In the rows, zero is written as 128.
Known rows, with every step that occurs
fuped-ropofo-keku-sisa: [135 116 102 156 111 134  85 175 135 100 101 118 181 127 121 178 122 152
  95 133 164  93 140 113 127 159]
seve-feda-nefife-vefe-keku-ropofo: [104  96 124 151  85 143  86 143 134 120  99 128 176 123  90 159 124 157
  79 165 123 106  95 132 128 130]
fuped-feda-nefife-vefe-keku: [120  71 111 153  95 135  68 173 118  80 124 129 165 118 100 188 140 153
 104 157 142 113 119 131 145 132]
ropofo-fuped-feda-nefife-gigan-gote-sisa: [113 114  94 131  96 166 107 174 147  96 137 123 161 100  92 183 126 108
  83 165 165 108 130  79 145 117]
vefe-keku-ropofo-fuped-feda: [138 122  98 128 121 133  95 180 124  88 142 131 160 123 103 207 116 160
 116 158 180 123 108 112 127 143]
gigan-gote: [111 109 107 158  86 161 111 149 116  78 114 119 151  88 120 171 130 145
  96 149 162 121 139 101 126 138]
nefife-gigan-gote-sisa: [103 117 117 151  83 160 126 138 126  93 111 121 164  94 106 149 134 123
  85 161 161 129 135  72 123 144]
seve-feda-nefife-gigan-gote-sisa-keku-ropofo: [ 98 120 115 155  81 171 100 116 155 105  85  88 166 113  45 147 122 108
  70 156 125 100  89  66 145 118]
feda-seve: [108  97 123 173  92 152  97 153 124 111  97 126 156  99 124 161 127 135
  89 150 156  89 115 131 129 110]
ropofo-fuped-feda: [142 114 101 144 112 152  98 184 120  87 152 133 153 118 135 209 119 145
 109 155 177 110 126 123 130 142]
keku-sisa-gote: [139 103 120 175  87 152 101 153 129  79 114  88 161 114 111 190 130 134
  89 143 165 110 118 105 143 142]
vivanov-seve: [ 98 132 119 175  82 148 124 145 116  92 127 135 174 115 123 168 115 147
 101 158 164 101 129 143 118 125]
keku-ropofo-fuped-feda-nefife: [120 103 104 139 107 146  85 184 147 110 136 143 158 114 108 201 111 138
  79 151 167  73 105 131 136 108]
vivanov-seve-feda: [104 142 114 174  79 162 127 131 119 104 129 135 180 125 107 162 106 141
 100 161 146 103 119 144 125 135]
vefe-nefife-gigan-gote: [ 98 100 112 134  76 153 110 141  88 110 108 116 159  84 103 156 136 155
  93 162 138 144 152  68 128 142]
sisa-keku-vefe-nefife: [119  74 122 170  64 135  58 138  69  98  94  82 166 119 118 190 147 166
 110 150 149 109 126 117 152 123]
ropofo-fuped-feda-nefife-gigan-gote-sisa-keku: [123 118  95 141 103 169  91 166 146  73 126  82 152 112  73 195 129 110
  99 161 156 114 115  67 154 115]
vivanov-seve-feda-fuped-ropofo-keku-sisa: [115 175  92 184 102 149  97 163 147 104 113 114 179 144  90 198 105 142
  89 146 136  77 136 136 126 147]
vivanov-seve-feda-fuped-ropofo-keku-vefe: [100 149  89 185  89 147  86 153 122 111 104 118 186 138  95 208 122 158
 115 143 147  56 142 150 129 143]
seve-feda-nefife-gigan-gote: [ 95 113 109 148  80 184 113 137 135 124 108 119 167  81  82 152 127 122
  78 162 119 106 119  85 141 134]
gote-sisa: [122 109 129 168  84 146 104 146 120  85 114 136 169 119 136 157 126 131
  81 153 177 110 119 122 120 136]
gote-gigan: [108 110 127 163  78 145  95 144 110 106 102 162 161 101 132 167 127 154
  71 155 187 105 103 120 112 138]
nefife-gigan-gote: [101 115 111 148  90 164 124 145 119 102 114 117 157  79 106 162 136 140
  97 159 147 128 139  75 122 152]
seve-feda-nefife-vefe-keku-sisa-gote-gigan: [120  95 122 167  65 151  76 141 134 106  87 106 175 126  75 179 134 143
  64 165 146 118  81 112 151 131]
vivanov-seve-feda-fuped-ropofo: [ 82 162 109 191  94 157 101 149 125  98 127 140 164 138  93 199 109 145
  94 149 138  89 146 143 117 156]
keku-sisa-gote-gigan-nefife: [116  91 112 156  73 150  85 143 116  85 106 145 165  97 112 170 115 131
  63 133 182 100  97 107 136 131]
gote-sisa-keku-ropofo-fuped-feda-seve: [135 109 108 159 113 141  80 163 152  86 109  97 147 143  86 195 115 117
  95 150 176  86  87 109 145  92]

Rows
[133 115 103 137 113 141  99 178 133  99 144 142 152 122 120 205 111 149
  96 151 178  97 114 119 125 134] | keku-ropofo-fuped-feda
[104  70 117 151  74 147  88 138 105  78 102 152 158 104 125 166 123 154
  81 141 174 105 112 118 116 140] | sisa-gote-gigan-nefife-vefe
[119  89  99 158  97 133  74 166 110 107  93 120 188 122 127 187 138 167
 122 130 176  71 147 126 129 156] | fuped-ropofo-keku-vefe
[114  93  92 151  83 162  78 163 135  92 120  75 163 110  76 207 144 112
 104 161 160  91 118  77 173 105] | ropofo-fuped-feda-nefife-gigan-gote-sisa-keku-vefe
[108  87 114 150  97 154  89 164 127 113 130 141 168  98  94 177 133 126
  86 152 140  88 116 105 146 135] | fuped-feda-nefife-gigan
[ 97 133  88 171  76 137  72 149  90 120  97 116 188 142  94 202 121 171
 112 148 136  72 155 143 135 133] | vivanov-seve-feda-fuped-ropofo-keku-vefe-nefife
[119  80  96 141  93 131  71 161 127  85  85 138 177 129 108 174 117 158
  84 124 175  90 127 105 123 155] | fuped-ropofo-keku-sisa-gote-gigan-nefife-vefe
[ 97 107 111 117  94 126  93 159 115 112 111 179 164 108 134 166 111 177
  76 165 182 123  95 125  94 132] | gote-gigan-nefife-vefe-keku-ropofo-fuped
[102 108 118 139  77 140  96 121 106  90  85  87 158 114  68 150 129 141
  84 157 143 138 122  48 132 126] | vefe-nefife-gigan-gote-sisa-keku-ropofo
[149 110  98 159 112 142  87 168 137  76  96  83 176 132  97 194 125 148
 113 123 172  94 137  97 137 162] | fuped-ropofo-keku-sisa-gote
[108 142 108 140  92 177 108 137 163 114 100  83 163 117  64 165 113 113
  76 169 138 107  91  69 136 115] | seve-feda-nefife-gigan-gote-sisa-keku-ropofo-fuped
[120 105 123 167  78 153  97 137 112  79  97 128 157 105 110 182 131 151
  88 145 194 108 100 104 122 143] | sisa-gote-gigan
[125 116 112 170  85 160  96 134 123  45  99  81 150 114  99 170 134 126
 101 148 168 129 121  87 137 128] | gigan-gote-sisa-keku
[122  98 107 147  80 143  81 144 107  74 103 136 172  99  96 172 122 142
  82 141 183 126  91 101 138 140] | vefe-keku-sisa-gote-gigan-nefife
[127 132  85 157  98 157  61 154 134  87  89 136 166 122  83 197 107 139
  72 121 160  77 107 103 130 159] | seve-feda-fuped-ropofo-keku-sisa-gote-gigan-nefife
[117 110 107 136 108 160  97 186 136 121 145 133 164 103 111 194 123 130
  93 163 153  94 118 107 138 131] | ropofo-fuped-feda-nefife-gigan
[122  93 103 138 117 126  89 182 137 109 118 122 152 129  99 197 124 158
 108 167 157 110 109 124 131 111] | nefife-vefe-keku-ropofo-fuped-feda-seve
[121 113 128 168 100 143  87 139 126  82  98  98 153 120 102 178 123 152
  96 142 157 101  97 110 123 135] | sisa-keku-ropofo
[111  73 118 158  68 140  85 143 119  90 104 141 162 111 122 169 122 142
  61 143 166 105 107 114 130 134] | keku-sisa-gote-gigan-nefife-vefe
[108 119 114 161  78 183  98 122 142  93  93  81 166 108  61 151 129 106
  83 160 125 114 101  72 150 126] | seve-feda-nefife-gigan-gote-sisa-keku
[108 110 108 129 111 149  98 179 150 134 137 142 164 106  96 190 116 133
  78 160 153  80 105 103 132 123] | keku-ropofo-fuped-feda-nefife-gigan
[122  88 122 185  78 146  73 141 100  89 101  85 164 114 123 195 146 152
 113 145 160  93 113 123 146 133] | sisa-keku-vefe
[133 138 101 177 103 140  66 169 139  79  81 107 157 125  91 219 129 151
  78 129 184  81 118  96 122 156] | feda-fuped-ropofo-keku-sisa-gote-gigan
[125  98  89 140  98 139  71 159 126  82  87 141 180 116  98 174 109 147
  86 115 189  84 116  98 130 152] | fuped-ropofo-keku-sisa-gote-gigan-nefife
[131 147  97 166 117 158  78 164 130  95 101 122 163 128 109 198 119 156
 103 137 144  86 133 122 112 171] | seve-feda-fuped-ropofo-keku
[105  97 114 170  70 156  97 125 114  88  94  74 166 104  89 173 154 125
 106 155 156 113 125  69 150 134] | nefife-gigan-gote-sisa-keku-vefe
[ 95 103 130 156  88 158 101 154 128 128 111 133 174  89 112 155 132 133
  76 159 140  92 114 110 127 132] | feda-nefife-gigan
[129 114 101 148 116 140  88 168 121  89  99 128 177 122 123 175 122 164
 117 131 173  94 143 117 112 164] | fuped-ropofo-keku
[137  93 103 148  90 137  69 185 140  87 120 106 161 130  87 223 133 147
  83 166 178 116  96 108 155 120] | ropofo-fuped-feda-nefife-vefe-keku-sisa-gote-gigan
[125 139 102 167 121 143  75 177 126  83 100 121 158 117 123 203 127 162
 104 132 160  82 143 121 106 162] | feda-fuped-ropofo-keku
[103  74 119 148  85 144  93 152 106  91 123 158 162 103 155 153 121 153
  88 146 144 106 133 139 113 140] | gigan-nefife-vefe
[146 111 116 167  94 145  97 155 118  68 112  77 168 115  93 192 135 144
 108 149 166 136 110  99 146 151] | vefe-keku-sisa-gote
[144 103  94 141  87 147  84 149 126  80  89 130 175 101 113 166 113 140
  80 128 187  89  90 104 130 129] | ropofo-keku-sisa-gote-gigan-nefife
[139  94 104 160  86 141  87 156 110 106  97 111 182 105 141 179 141 162
 116 143 172  75 121 131 131 130] | ropofo-keku-vefe
[ 90  76 109 142  57 145  98 137  75 128 101 108 170  84 107 168 151 157
  98 161 140 122 155  77 146 133] | keku-vefe-nefife-gigan-gote
[110 109  90 129 103 171 106 180 140 105 140 119 154  86  94 196 127 126
  96 163 151 106 133  82 146 125] | ropofo-fuped-feda-nefife-gigan-gote
